Each row comes from the steps of one path. Every step used is in the known rows, and no mark comes twice. Write the path behind each row, first mark first.
Known rows:
funef fufibi lopu: [  2 -10  -8   5  11 -17  -9  31   3  18  -3  17  14   9 -21 -10  56   4
   2  17  13 -30   0 -10  -4  -1  -9 -28   4 -21   4 -18  16  15 -15   8
   3  -5  10 -16  24  -2  43 -15 -18  -5   7  -9  -7   5 -13 -15   7 -19
  17   9]
lopu funef zuton: [ 20  21  -5   5   2 -19  -7  17   4   1   6  11  44 -26 -17  -7  35   0
  14  16   5  -5   8 -22   1 -17 -19 -12 -10 -13  -2 -21  28   2   3  10
  20 -10   6   6  27  17  33 -14 -12  13   3 -17   9  -4 -25  -6   4 -22
   9  13]
fufibi funef zeran rerup sivama: [ 18  26 -15   7  21 -19  -8  -6   7  12   3  -5  68   1 -14  -4  62  -8
   3  -9  27 -13   6 -19  -7  -5 -19 -19 -10 -16  -7 -42  22  13 -41  11
   4  -8  18  29  10  -3  38  -8 -17  -1   8 -16  28 -12 -34 -17   0 -15
  11  -1]
sivama dosok zeran: [  0   1  -6  11   8   1 -16   5  -2   1   9   6  11  -1  -3 -29  25   6
  -2  -8  22  -5  -3  -5  15 -27   1  -5   4 -12  -3 -24  10  10  -7   2
  17 -18   6  29  28   8  21 -44  -8   2   9 -33   5 -13 -15  -8  -3  -3
  25   2]
dosok sivama rerup zeran: [  7  -8 -12  10   9   6  -1   5 -11  -8  -1 -20  28   1  -3   3  37  15
   3 -12  28 -16 -10 -14  -7 -25 -23  -6   5 -23  -3 -24  14   6 -15  17
  20   5  18  36  22  -6  35 -37   5   7   3 -41 -12  -6  -4  -3  -4  -7
  27 -10]
fufibi zeran sivama rerup dosok: [ 13   6   2  15  30  -4  -1  18  20  -5   4 -15  46   9 -13 -24  28   8
   1  -7  42 -16 -13 -24  -8 -15  -7 -15  14 -36 -26 -25  19  17 -27  10
  18  12  14  22  20   2  62 -14  -5  -3  32  -8 -12 -15 -26 -22  -6   1
  39  10]
sivama zeran: [ -2  -7  -7   7  25 -11  -7  11   1   3   0  -3  35  -2   1 -11  39   8
   7  10  16  -8   4 -15  -5  -9 -18  -9   9 -17   0 -21  11  12 -12   7
   5 -15   9  15  28   4  43 -12  -5  -3   2  -2   2 -15 -21 -15   3  -3
  11  10]
sivama rerup dosok: [  8  -2  -9   6  18  -5  -8  14  -3  -7   1  -3  28   1 -25 -11  14   7
   4  10  33 -15  -1 -16  -9 -19  -8  -5  -4 -23 -34 -23  21  11  -3   3
  15  -4   8  25  30   8  55 -24   1   4  14   0  -1  -2 -16 -15   5   1
  26  12]
zeran funef: [ 15  18 -18   6  15 -14   1   1   6  10   7  12  14  -7  -8 -12  30   7
  11  -6   1   0   6 -18   0 -13 -17 -12  -9  -2   4 -26  21   6 -20   9
   9 -20  12  23  29   1  36 -10  -6  -7  -6  -7 -20  -3 -32 -18  15  -2
  11  11]
mamo funef: [  5  -1 -15   5  12 -12  -3  14   4  11  -4  15   1  -9  -8  -7  25  19
  11  -4  12  -3   6 -16  -6 -11 -14  -5  -9   2   4 -38  13   3   3   6
  13 -31   7  17  32  -2  30 -11 -12   6  -9  -6  -1   0 -18 -12   3  -9
  13   4]
rerup dosok sivama zeran: [  3  -8  -5   4  19  -9  -7   0 -14  -4  -5 -10  19   0 -13  -3  44  19
   0   6  32  -3  -7 -15   2 -16   2 -12  11 -22 -40 -27  17   5  -5  13
   5   0  11  33  27   1  48 -34   4  11   4  11 -18 -19 -10 -10  -7  -2
  25  -8]
lopu funef fufibi zeran: [ 15  25   0   8  22  -7 -10  13   9   5   4  17  44   3  -9 -13  58  -1
   5  -3   8 -25   4 -28  -8   1 -16 -22   7 -22   7 -25  18  16 -21  11
   9  -7  17   0  24 -10  37  -5 -15   3  -7 -21 -10 -12 -21 -20   3 -23
  28  11]
fufibi funef zeran sivama rerup: [ 18  32 -12  11  27   6  -6  27  30  12   1 -16  72   6 -10  -6  59   1
   0 -12  23 -24 -13 -14 -21 -18 -24 -22   0 -16  10 -37  20  18 -39  19
  27   8  20  21  10   5  50  -2 -10  -9  18 -24   6 -14 -29 -33   5 -11
  18   6]
sivama rerup zeran funef fufibi zuton: [ 14  25   1  14   5  -9   1   6  22  -8  10 -10  57 -13 -27  -5  60  -2
  -3 -27  11 -31   0 -17 -16 -18 -32 -15   2 -40  18 -25  21  22 -32  18
   9 -10  26 -10  18 -19  57 -35  -8  -5  -3 -49 -23   1 -21 -17  11 -25
  26   2]
fufibi lopu funef zeran rerup: [ 28   5 -11  13  28 -22  -6  22  -4  22   9   6  47   4 -31 -11  54  -7
   6  22  11 -29  13 -25 -12   4 -15 -32  -3 -20 -14 -17  16   4 -26  11
   7   3  17  22  11  10  32 -10  -8   8 -17 -23  16  -8 -31 -17   6 -14
  17   6]
dosok zeran sivama rerup: [ 14   5 -10  11  18   5   5  20  21   7   8 -23  21  -1  -5 -32  36   6
   3 -10  24 -12 -16  -7  -6 -29 -20  -7   7 -20   0 -28  12   8 -14  10
  24   6  11  27  20  -1  40 -35  -8  -3  27 -32  -7 -10 -30 -15  -3   3
  23  -1]
sivama rerup zeran funef: [ 22  18 -16   6  18  -7   2   7  10  -3   9 -12  39  -1  -7  -8  32   4
   7 -26   9 -15   1 -17 -12 -21 -28 -10  -1 -18  13 -23  17  14 -31   7
  11 -12  19  31  22  -1  48 -34   1  -2  -7 -46 -17  -3 -21 -16  12  -1
  29   3]
sivama dosok zeran funef zuton: [  8  23  -8  14  -1 -11  -7  -5  11   2  12   1  29 -19 -13 -30  40  -2
  -4 -25   7  -4   3 -15  19 -40  -2 -15   6 -12   4 -24  25   5 -18   7
  14 -25  10  17  19  16  33 -44 -11   1   9 -38   4  -8 -29 -11  11 -16
  19  -2]
dosok sivama rerup: [  2 -10 -15  10   7  10  -3   7  -9   3  -4 -17  17  -1  -5  -2  28  17
   4   2  21 -14  -6 -14  -8 -25 -20  -8   3 -14  -6 -28  20   0 -11  19
  22   4   9  26  21  -5  34 -10   2   6  11  -9  -6  -5 -13  -7   1  -2
   9  -7]
mamo funef zeran: [  6  -3  -9   3  23 -11  -4  15   1   5  -5  13  24  -5  -3  -6  47  15
   8  -6  11 -11   2 -17 -15  -4 -12 -10 -11   3   3 -35  16   4   2  11
  19 -32  13  13  24  -3  34  -9 -16   4 -25 -15   7  -9 -20 -17   5 -19
  19   0]
mamo zuton: [ -5 -11   0   5  12 -18  -5   7   3   2   1   1   4 -27 -14 -13  22  -1
  12  13  22  -3   8 -17  -6 -14  -9  -2 -12 -12 -12 -26  14   8  -7   8
  11 -25   9  10  34   8  32 -10  -4   7  16 -14  -5  -1 -15 -11   1 -18
  13  13]
rerup sivama dosok zeran funef: [ 14  28  -8  11   9  -8  -8  -9  22   1  13  -3  22  -2  -1 -32  35   2
  -1 -31  23   0   1 -11  18 -23   2  -8   1 -13  15 -28  14   5 -22   2
   9 -30   9  40  22  -7  24 -52  -7   0  13 -33 -10  -8 -27  -1  -5  -5
  17 -11]
rerup dosok: [  2  -1  -5   2  15 -18 -11   8  -7  -6  -1  14  14  -3 -22  -9  22   9
   6  10  29   0   3 -13   3 -11  -1  -2 -12 -14 -35 -25  22  12  -2   2
   8 -10   7  22  35   9  47 -28  -6   8   5   7  -8  -4 -15 -14   4  -1
  30  12]
dosok zeran funef zuton: [ 14  14 -13   9   3 -19   3  -3   8   4   5   0  23 -20  -8 -26  53   1
   9 -24  -3  -4   1 -11   6 -28 -12  -9  -4  -4  -2 -24  27   1 -18   6
  18 -22   7  12  21  16  36 -41 -15   3   1 -33  -3  -5 -28 -10  12 -18
  20   3]
lopu funef: [ 20  18  -6   4  13 -10 -10  20   3   8   5  14  26  -7 -10 -11  24   4
  13  13   8  -4   7 -19  -3 -11 -18  -4 -10  -6   1 -22  16   4  -6   5
  14 -10   8  26  30   3  28 -14  -5  11  -8 -12  -9  -8 -21  -9   3  -4
  13   9]
rerup sivama zeran funef lopu: [ 15   7 -11   3  26 -34   4   1  25   9   6  -4  34   1  -2  -7  64  -1
   9 -13  12 -14   4 -26   2   3 -12 -16   9 -15  20 -21   8   2 -22  11
 -13 -22  10  20  12 -22  45 -21  -6  -1  -2  -5   0  -8 -37   3   1 -10
   4   3]
dosok zeran: [  4  -5  -9   7   9  -7  -5   3  -6   4   3   3   5  -2   0 -30  34   9
   8  -6  13  -1  -2  -4   4 -20 -11   0  -3  -5 -11 -26  11   4 -12   4
  19 -15   6  24  29   4  25 -40 -11   4  -1 -26  -2  -8 -16  -9   2  -4
  26   4]
rerup sivama dosok zeran: [  2   2  -2  10   5  -6 -14  -3  13  -5   7  -1  24   0   2 -34  30   1
  -4 -12  38   0  -4  -8  20 -24   1  -5   3 -20   5 -27  11   5 -10   2
  12 -23   7  33  25  -2  21 -51 -10   2  25 -31   5 -12 -18   6 -12  -6
  20  -7]
sivama dosok: [ -3   1  -2  10  12  -4 -18  12  -1   4   2  13  22  -1  -9 -10  11   1
  -2   8  22  -3   3 -15   9 -21  -1 -11   0 -13   3 -23  17  11  -7   7
  11 -17   7  14  31   7  29 -13  -4  -1  14 -10   5  -8 -19 -12   5  -1
  13   9]
funef fufibi zeran rerup: [  3  -2  -7   3  24 -15  -3 -10  -9   6   3   6  34   7 -15 -16  61  -4
   3   0  14 -25   7 -27  -5  -1 -17 -23  11 -29 -15 -28  23  21 -32   4
  -6  -4  20  -9  21 -12  47   6 -18  -3  10 -10  11 -10 -32 -26  10 -17
  25  10]
fufibi zeran rerup sivama dosok: [  6  -1   1  15  25 -15 -12 -17   4   5   8  -6  48  10  -5 -23  27  -2
  -4  -5  44 -11   8 -33  13 -13  -6 -16  12 -38  -8 -24  17  12 -34   3
   1  -9  18  21  22  -5  31  -4  -8   1  31 -17  26 -17 -31  -4  -7  -4
  18   2]

Which path is each row?
[ 15  28   9  12   3 -12 -10  19  11   4   3  14  44 -23 -31  -7  53   3
   2  10   7 -20   6 -15  -7  -9 -23 -11  -7 -30   2 -26  23  13  -9  13
  10  -7  14 -11  28 -15  38 -16 -14   4   0 -17 -15   0 -20 -15   1 -27
  12   9]  lopu funef fufibi zuton
[ 18   4 -20   9  13 -12   8   2   4   3   3 -16  15   6  -8   4  55   7
   4 -26  12 -24  -8 -21  -9 -17 -19 -19   3 -17  14 -24  17   0 -27  23
   7   0  18  37   8 -21  38 -36   3   4 -12 -46 -15   5 -11  -4   5 -10
  26 -13]  dosok sivama rerup zeran funef lopu
[  8  16 -15   8   6 -25 -14  22   5  18  -1  14  28   3 -12  -2  48   0
   9  -3  10 -17   0 -16  -3  -4 -17 -19  -4  -4   0 -36  14   7 -29  12
  -1 -12   0  15  16  -1  31  -9 -15   1  -6 -15  20   3 -13 -23  10  -9
  14  17]  fufibi funef lopu
[  5   3  -4   5  26 -12 -12 -10   3   2   6  -2  51   6 -10 -10  45  -9
  -5   5  37 -14   5 -26   6 -16  -1 -14  -4 -30  -5 -26  19  13 -17   6
   2 -10  17  26  16  -5  32 -11 -10  -2  19 -16  32 -15 -39  -3  -2 -14
  11  -4]  funef zeran rerup sivama dosok
[ 13   5  -6   7  15  -8  -2  13  17   8   5  -6   8  -2   1 -32  41   7
   7  -9  19   1 -16  -5   6 -23 -11  -5  -2 -12  -4 -28  14   8 -14   5
  14   0   6  28  26   0  32 -41 -14  -1  20 -27 -17 -15 -32 -13  -8   0
  24   1]  dosok zeran sivama
[  9  -5  -9   3  30 -24  -2  -8 -14   0   7 -12  33  -3 -28  -9  36   4
   5  16  30  -8   8 -24   3  -7  -7 -10   8 -27 -50 -26  15  15 -15   1
 -14  -7  16  28  26   8  61 -22   2   4   4   9  12 -14 -33 -22   6   3
  22   9]  sivama zeran rerup dosok
[ 31  38   4   7  30   0  -4  26  31  -3   8  -6  61   2 -24 -20  57  -1
  -3  -8  32 -33 -11 -33 -11  -8  -7 -23  15 -37 -14 -25  18  20 -22  12
  12  17  22  12  19 -14  67 -20  -6   2  20 -12 -23 -14 -29 -29  -7 -15
  42   1]  lopu funef fufibi zeran sivama rerup dosok
[ 29  22  -7   0  27 -19  -2  -5   6   7   9   1  59  -1 -12  -8  54  -8
   7   9  22 -10  10 -27  -6  -2 -16 -13 -13 -23  -5 -25  20   6 -15   7
   5  -6  21  35  18  -7  32 -12 -12   9  -3 -16  17 -15 -40  -3  -3 -12
  11   1]  lopu funef zeran rerup sivama
[  9   0   0  16  29   3  -1  17  24   7   6 -17  47   6   1 -23  31  11
   4  -9  31 -20 -10 -24 -12 -18 -21 -18  17 -31   5 -24  18  12 -32  14
  22  11  16  12  19   0  48   6 -10  -8  32 -20  -3 -17 -27 -20  -4   0
  23   8]  fufibi zeran sivama rerup
[ 29  24  -8   2  30 -19  -5   0  -9  -4   8   7  49  -2 -33  -7  45 -10
   4  18  21 -12   7 -27  -5  -7  -5 -14 -14 -21 -45 -24  24   8 -12   6
   4  -1  21  40  21   6  48 -24  -5  13 -18  -8  12 -14 -34 -22   6 -10
  33   5]  lopu funef zeran rerup dosok
[ 27  18  -8   5  26 -13  -3   3  -8  12   6   6  47  -1 -19  -7  49  -9
   9  16   9 -14  11 -27 -11  -6 -19 -17 -12 -16 -15 -22  22   8 -15   7
  10  -3  20  33  16   3  33  -5  -9   6 -20 -20  17 -15 -37 -20   9 -12
  16   5]  lopu funef zeran rerup
[ 13  34  -9   2  11  -3  -7  -7  24   3  10   6  24   4  -6 -29  67  -3
  -7 -35  16 -13  -4 -13  15 -17   6 -14   1 -19  22 -31  13  18 -20   7
   1 -27  17  22  21 -20  34 -50 -15  -3  15 -33 -16  -5 -30  -8  -1 -18
  19 -13]  rerup sivama dosok zeran funef fufibi
[  5   2  -2   3  26 -20  -1 -15   6   5   5   0  46   8  -6 -18  65  -4
   2  -5  26 -24   4 -28  -1   3 -15 -20   5 -37  -7 -28  21  18 -32   5
  -8  -5  19   0  23 -22  46  -3 -19  -4  23 -12  13  -7 -36  -9  -1 -17
  20   2]  funef fufibi zeran rerup sivama
[ 27  29   1   3  31  -5  -3  26  27  10   5   4  50  -2  -3  -7  55   0
   8   2  15 -11  -8 -22  -8  -7 -16 -18 -13 -12   7 -23  20   8 -10  14
  22   5  16  25  17  -1  35 -10 -14   4   0 -22 -15 -20 -37 -18  -4 -11
  20   3]  lopu funef zeran sivama
[  4  -2 -14  10  14  -6 -10 -12 -13   5  11  -8  15  -1 -16 -33  25   0
  -1  -1  24  -4   2 -14  13 -30  -4 -11   4 -18 -23 -26  16   9 -15   0
   2  -8  12  32  23   6  26 -34  -5   2  13 -30  24 -12 -29 -15   4   1
  19  -2]  sivama dosok zeran rerup
[ 13  19 -11  14   9 -11 -10  11  28  15  13   6  21  11 -17 -32  66  -3
 -11 -26  17 -26  -4 -10  14 -10   7 -32  15 -23  21 -23  10  14 -30   6
  -3 -21  13  12  13 -13  35 -55 -17  -8  12 -36 -14   0 -24  -4  -4 -20
  19 -11]  rerup sivama dosok zeran funef fufibi lopu
[  9  -1 -12  11  15  -1  -7   9  -5 -11   4 -12  21   3 -21 -32  27   8
   2  -3  30 -13  -5  -7  -3 -27  -7  -3   6 -21 -38 -28  14  10  -9   3
  19  -8   8  36  25   9  53 -55  -1   7   5 -20   0  -8 -12 -15   0  -4
  40   3]  sivama rerup dosok zeran
[  2  -5  -3   6  23 -15  -3   6  14   0   3  -8  46   0   6 -12  45   9
   5   3  30  -6   3 -17   0  -6 -16  -7   8 -22   7 -20   9   9 -12   6
   0 -18   8  19  26  -7  38 -20  -5  -2  16  -3   2 -15 -24   3  -8  -3
   6   3]  rerup sivama zeran
[ 19  16 -12   6  15 -24  -3  23  13  14   7  14  25   8 -15  -5  68  -3
   2 -19   5 -25   0 -13  -6   2 -13 -34   0 -21  18 -22  16  20 -36   9
  -3 -13  21  -4  19  -6  46 -44 -13  -7 -12 -46 -29   5 -18 -22   9 -21
  34   2]  rerup zeran funef fufibi lopu
[ 20  19 -11   8   9 -19   3   5  13  -7   7 -15  54 -17 -13  -4  42  -2
   9 -23   9 -18   4 -25 -10 -31 -27 -14   2 -21  14 -22  25  11 -25  12
  17 -16  20  14  21  11  48 -36  -4   3   5 -50  -1  -3 -21 -11  12 -20
  27   5]  sivama rerup zeran funef zuton
[  7  -2  -6   5   7 -14  -9   5  -9  -6   5   7   7   0 -13 -30  31   5
   4  -3  25   2  -3  -5   7 -19   3  -2  -4 -14 -41 -23  17   7  -4  -1
  14 -13   4  34  30  12  40 -58  -5   9   3 -18  -9 -10 -13 -14   1  -4
  42   4]  rerup dosok zeran
[ 16  11 -16   7  26  -8   1  -7  -2   0  -1 -13  18  -2 -14  -2  51  18
   1 -13  20   2  -5 -19   6 -14   0 -14   8 -13 -29 -27  22   1 -21  16
   1 -10  17  39  22  -3  54 -37  10   3  -5  11 -34 -15 -26 -17   0   2
  22 -13]  rerup dosok sivama zeran funef
[ -4 -15  -9   5  19  -1  -4  -1  -8   1  -3 -15  20  -2   4  -1  48  19
   3   4  21  -3  -6 -14   0 -18 -15 -13  13 -14  -7 -25  16   1 -12  15
   7  -2  11  27  22  -2  33 -14   3   2   5  -1 -11 -16 -18  -7  -7  -2
   9  -6]  dosok sivama zeran
[ 17   7  -1   6  31  -1  -4  20  19  -6  -1 -12  50   6 -16 -11  48   3
  -2   5  37 -18 -14 -17 -16 -17  -5 -14  -3 -28 -25 -24  22  15 -10  11
  22  12  15  23  18   4  66 -23  -9  -3  18  -7 -10 -16 -28 -21  -1  -9
  33   0]  funef zeran sivama rerup dosok
[ 29  15 -12   3  22  -9  -3  -7 -21  -3   1  -3  34  -2 -33   1  56   3
   2  11  25  -8  -3 -25  -5  -9  -1 -17 -13 -19 -52 -29  28   1 -10  18
  10  10  21  53  15   0  43 -29   3  18 -17  -5  -3 -16 -28 -15   0 -11
  27 -14]  lopu funef zeran rerup dosok sivama
[  4  -8 -10   5   8  -8  -7  -1 -15  -4  -5   4   5  -1 -15  -1  29  19
   3   9  31   5  -6 -13   5 -18   2  -6 -10 -14 -42 -30  25   1  -3  15
  13   0   7  32  30   2  40 -32   1  11   6   9 -21  -6 -11  -9  -8  -3
  25  -7]  rerup dosok sivama
[ 20   7  -4  17   4 -32 -12  40   9  16   4  14  38 -18 -28 -10  38  -1
  11  20  10 -21   8 -25   0 -14 -15 -25   5 -15   0 -14  19  -2  -9   9
  14  -5   4  -2  20  23  33 -21 -15  10   3 -22   8   2 -19  -1   1 -26
  10  15]  fufibi lopu funef zuton
[  1   4  -1   9   9 -10 -18   6  12   0   7   5  34   3  -2 -12  18   5
  -4   2  37  -3   1 -19  17 -17  -1  -7  -5 -21  10 -24  20   9  -6   4
   7 -19   6  24  29  -4  26 -18  -8  -2  32 -10   5  -9 -20   5 -11  -4
   8   1]  rerup sivama dosok
[ 18  11 -10   3  16 -35   0   4   9   3   1  14  14   2  -4  -3  56  -5
  10 -20   4 -14   0 -22  -1  -6 -12 -16  -8 -11  12 -20  13   5 -27   7
  -6 -16   9  22  16 -11  37 -39  -7   3 -23 -42 -12   3 -26 -10  11 -10
  30   9]  rerup zeran funef lopu
[ 20  26 -17   7  19 -20 -13   1 -11   7   0   3  55   4 -32  -5  54  -9
   0   2  26  -8   5 -21  -9  -7  -3 -20 -11 -20 -49 -40  28  19 -36   9
   7  -4  19  32  15  15  53 -17 -10   6  -8  -5  21 -10 -25 -36  11  -9
  34   7]  fufibi funef zeran rerup dosok
